Each row was made from one walk, in order. Every step used is in the known rows, and no mark comes twice. Write each row's walk.
Known rows:
zegagug/rozedu/koso/ludaf/riguz: [ 18 -23  -2 -11   0   4 -21  -4  19   9  25   2 -13  19   2   6  -2  -2
  -7  14   0   5 -16  16]
riguz/defar/mede: [-21  11 -11  -9  -7   0  11  -7 -28   5 -15  -5  26 -23  -8  -6   3   1
  26   2   0  -4  16 -17]
rozedu/riguz/defar/mede/gafip: [-18  27   3   7 -12   2  14  -8 -14 -14 -15  -8  15   4  -8  -4   0  -7
  -4  15   3  -7   1  -7]
ludaf/riguz/defar/mede/gafip: [-36  14   8 -14  -1   7  11 -22 -14 -13  -7 -10  24 -12  -2 -18   2   0
  14  -1   3   2  -1  -5]
tamak/zegagug/rozedu: [  3 -10   8   0  13  -1  21 -11 -17  25 -13   0  -4  -8  -4   3  -4   0
   9  -6   1  20  25  -4]
ludaf/mede/gafip: [-23  11   8  18  20  -9  -5 -21  -5 -13  -9  -9  18 -12   5 -13   3  16
  11  -4   2  -7  13   6]
tamak/riguz: [-10   0  14  18  -6   2  19  21  -6  19 -22   8   8  -6  -5  -5 -16   1
   0  20   8  -6  29   3]
mede/gafip: [-17   5  11  18  16  -6  14  -7 -21   1 -17  -3  -5  -5   3  -6  -6  21
  -2  -2   5   1  11  15]
rozedu/riguz: [ -1  16  -6  15 -15   9  11   8   3  -5  -7   6  -6   7  -4   4  -6 -10
 -17  28  -2  -4   0   8]
zegagug/gafip: [-19  18  -8   9   1 -13  12   0 -13  12 -26  -4   1  -6   7   4 -11  14
  -3  -2  12   5   6  15]
tamak/zegagug/ludaf: [ -9  -2  19   1  14   1  33   1 -11  15 -12   3   7 -13   1  -9 -11   8
 -13 -14  10  16  28  -4]
zegagug/rozedu/koso: [ 18 -23 -13   2   7  -5  -6 -13 -10  23   7  -4 -11   1   2   8  -1   4
   6  16   0   6  -3   4]
tamak/mede/rozedu: [ 12  -5   8  -3  14  -6  15  -3 -13   8 -15  -3 -18  -7  -1  17   1  11
   3 -26   2  24  12  -5]
zegagug/defar: [-34  18 -12  10  -2  -4  17  12 -16   4 -12  -2  -3 -21   6 -11  -5  14
 -20   4  12  -5  21   4]
tamak/mede/rozedu/koso/ludaf/riguz: [ 29 -19  19 -19  10   5  -2  -3   8 -12  12  -1 -23  10   7  25  -6  13
  -6 -19  -1  17 -10   2]
koso/ludaf/mede: [ -6   6   2   6   1  -1 -24   8  19 -10   6   5  15  -1   1  -3   0   7
   3   1  -2 -14  13  11]
tamak/koso: [ 22  -4   3   0  11   5  17  -5 -26  13   5   7  -3 -28   6   9 -12  23
  -5  16 -11  -3  17  -4]
mede/rozedu: [  0 -13 -11   8  10  -4   8   0  -7   8  -6   4 -16  -6   1   2   8  -2
  -4 -10   1  11  -6   4]
defar/mede/rozedu/koso/ludaf: [ 16  -7  -7  -9   2  -8 -18  -5  11   7   6   4 -17  11   3   4   3   3
  12 -15  -7   6 -13   2]
rozedu/koso/defar/mede/gafip: [ 14   6   9  14   6  -3  -6   1 -16  -6  -4  -1 -11   3   9  -3 -15  25
  24  -6 -13 -17  -3   8]
ludaf/riguz/defar/mede/rozedu: [-23   0  -8 -22  -5   9   5 -16  -4  -8   2  -6  16 -12  -4 -12  13 -17
  13  -7   0  10 -14 -13]
zegagug/rozedu/riguz/defar/mede: [ -6  13 -15  -1 -17  -1   0  -8   1  15  -4  -7  10  10 -15  -2  11 -26
   0  19   2   5  -2  -9]
defar/mede: [-16  21  -9  -3  -7  -4   0  -9  -5  18 -17   2   6 -10  -6 -12  -2   2
  27  -3  -7   6  15   0]
rozedu/riguz/defar/mede: [-12  24 -10   0 -22   8  11  -1  -9  -8 -11  -3  18  -2 -11  -1   0 -17
   2  22  -1  -8   2 -13]
zegagug/ludaf: [-16   1  -2   6   4  -4  11  10   3  19  -4   3   6  -5   0 -17  -3   4
 -22  -3  12   8  10   8]
koso/defar/mede: [ -2  23  -3  12 -12   2  -6  18  -2   7 -13   9  -2  -2  -2 -15  -8   4
  27 -10 -16 -12   9   7]

Write each row's walk:
[  3  -7 -12   8  -4   5  17   6  -9 -14  -1  -1  -4   3  -4  11  11 -18
 -23  11   5   1 -17  -8] : mede/rozedu/riguz/defar
[ 23  -6 -10   5  -2  -6 -19   0   0  22   6  -1 -13  10   0  -2  -3   2
  25   0 -12  -4  -7   4] : zegagug/rozedu/koso/defar/mede
[ -3  20 -13   2 -11  -3  -2  -6  16   7  -8   2 -13  14  -7  -5  10 -22
   1  -4  -7  13 -13  -1] : defar/mede/rozedu/riguz
[-29  34 -18   5 -13  -8   6   4  12   2  -9  -4 -15   4   1 -15   9 -13
 -24  -8   7   5  -2  -3] : zegagug/defar/mede/rozedu/riguz
[  0 -16   7   0  -3  -4  15   4 -18   9 -12  -4  15  -9  -4   1  -5  -4
  14   8   9  -6   9 -23] : tamak/riguz/defar/mede/rozedu/koso
[  2 -12  10 -17   4  -3 -18 -19   5   2  17 -11   3  17   0  -2   3   2
   4   1   5   2 -15   4] : zegagug/rozedu/koso/ludaf/riguz/defar/mede/gafip
[ 10  21  -6  16 -14   2  -8  20  17  -3  -5   9 -19  19  -3  -8   2 -17
   4 -11 -15  -6 -16   7] : koso/defar/mede/rozedu/riguz
[  4  11  -6  11  -3  -4  -8  16   4   7  -8   8 -15   4  -1 -12   3  -3
  20 -26 -14  -3  -7   5] : koso/defar/mede/rozedu
[  5   5 -11  12 -11   1  -1   1  12  18   0   1 -11  19  -9   2   5 -21
 -17  24   1   9  -5  10] : zegagug/rozedu/riguz
[ 29 -11   8  -1  19  -2 -15  -2  10  -3  26   7  -2 -10   9  10   3  15
 -15  -5 -10  -7   4  -1] : tamak/koso/ludaf/mede/rozedu
[  2  -2  -1   6  -3   2 -17  10  22 -28  14   0  13  11  -2   7  14 -15
 -20   3   3 -14 -11  -2] : koso/ludaf/mede/rozedu/riguz/defar
[  8  -6  -3 -20  -2   1 -20 -11  23  -2  16   3 -15  14   4  -2   4  -5
   8 -13  -8   9 -24   5] : defar/mede/rozedu/koso/ludaf/riguz
[-15  -8  13  12  -6   5  28  21 -26   7 -22   1  26 -18  -8  -2 -12   0
   1  24  14 -13  30 -12] : tamak/riguz/defar
[ 27 -29  -4   1  11  -3  -9   7   3  -3  14   6 -25   9   9  16   0   9
 -12  -5  -1   1 -18   9] : mede/rozedu/koso/ludaf
[-13  -2   2 -22  -8   8 -10   3  15 -12  11   2   8   6  -4  -7   9 -13
  -2 -12   2   3 -15   1] : koso/ludaf/riguz/defar/mede/rozedu
[ -8   2   8  -9  -8  14  -9  13  21  -8  11  12  -2   8   0  -5  -6  -1
 -13   6  -1  -1  -3  21] : koso/ludaf/riguz
[ 25 -26  18 -24   9   7   5  -3  -8 -21  13  -7  -8   0   5  28  -3  11
  -6 -15   4  10  -9 -11] : tamak/mede/rozedu/koso/ludaf/riguz/defar
[  7 -17  14  -3  -5  -4   3  16  -3   6  -5   1  11   4  -4   4  -6  -3
   5   5  10 -10   8 -14] : tamak/riguz/defar/mede/rozedu/koso/ludaf
[-21  29   3   0  -3  -2  28  -4  -2  -1 -17  -4 -12  -3   2  -7  -1  -9
 -18 -17   5  14  16 -14] : tamak/zegagug/defar/mede/rozedu/riguz
[-16  -5  -6   7  17 -13  -8  -5  23   6   8  -3  13  -3   3 -20  17  -7
 -18 -21  12   9  -2  -1] : zegagug/ludaf/mede/rozedu
[ -7 -12  -9 -25  -1   9   3 -22  -9 -14  11  -8  10 -11   2  -3   7 -10
  16   0  -2   4 -23 -16] : ludaf/riguz/defar/mede/rozedu/koso
[  9  -6 -14  -7   5  -9  -6 -17  -4  11  -1  -2 -13  -2   3   1   5   1
  22 -11  -8  10 -12  -7] : defar/mede/rozedu/koso
[ 20   3  -4   6  -6   2  -9   8 -10   0   0   4  -8  -3   6   0 -15  16
  29   2 -17 -17  -2   2] : rozedu/koso/defar/mede
[-22   8  10   3 -13   0  20  12 -18  15 -26  -1  31 -15 -11 -10 -10  -5
  18  15  10  -9  32 -17] : tamak/riguz/defar/mede
[ 16 -35  -1 -15   6   8  -4   1   0 -22  24   0  -7   3   8  14   4   0
 -13   0   3  -3 -28  -1] : mede/rozedu/koso/ludaf/riguz/defar
[ 13   0   7  -2   0   3  23   2 -15 -12 -11  -8  -7  -1  -6  25   3  -4
 -13  -7   6  14   2 -16] : tamak/mede/rozedu/riguz/defar
[ 10 -22   4 -16  -3  17  -4   3  -6 -23  21   1   8  -3   6  12 -10  10
  -6  20   1 -15 -12   2] : rozedu/koso/ludaf/riguz/defar
[  6   4  -1  11  -2   0 -25   9  38 -20  14   6  -2  21   0   4  11 -15
 -21  -1  -1  -7 -12  10] : koso/ludaf/mede/rozedu/riguz
[-13   9  18  15  14  -7 -19  -1  14 -16   1   0  11   6   5  -7   0  18
  -4  -8   3 -13  12  18] : koso/ludaf/mede/gafip
[  1  -6  -1   6   9  -6 -25   5  25 -10  11   5   2   6   3  -1  12  -1
  -6 -15   0  -4  -3   9] : koso/ludaf/mede/rozedu
[  5  -8   3 -24  -9  12 -11  -6   1 -17  18  -1  12   0   3   5  -8   5
  10  11  -4 -11 -10  -3] : rozedu/koso/ludaf/riguz/defar/mede
[ 34   0   9   4   7   3 -13   2  22 -13  29   8  -6   4   7  14   3   1
 -30   9 -11 -11  -6   0] : tamak/koso/ludaf/mede/rozedu/riguz
[ 21 -20  -5   0   8  -8 -33  -8  18   9  21  -3   0  11   3   7   4   4
   4   9  -1  -5  -3   8] : zegagug/rozedu/koso/ludaf/mede
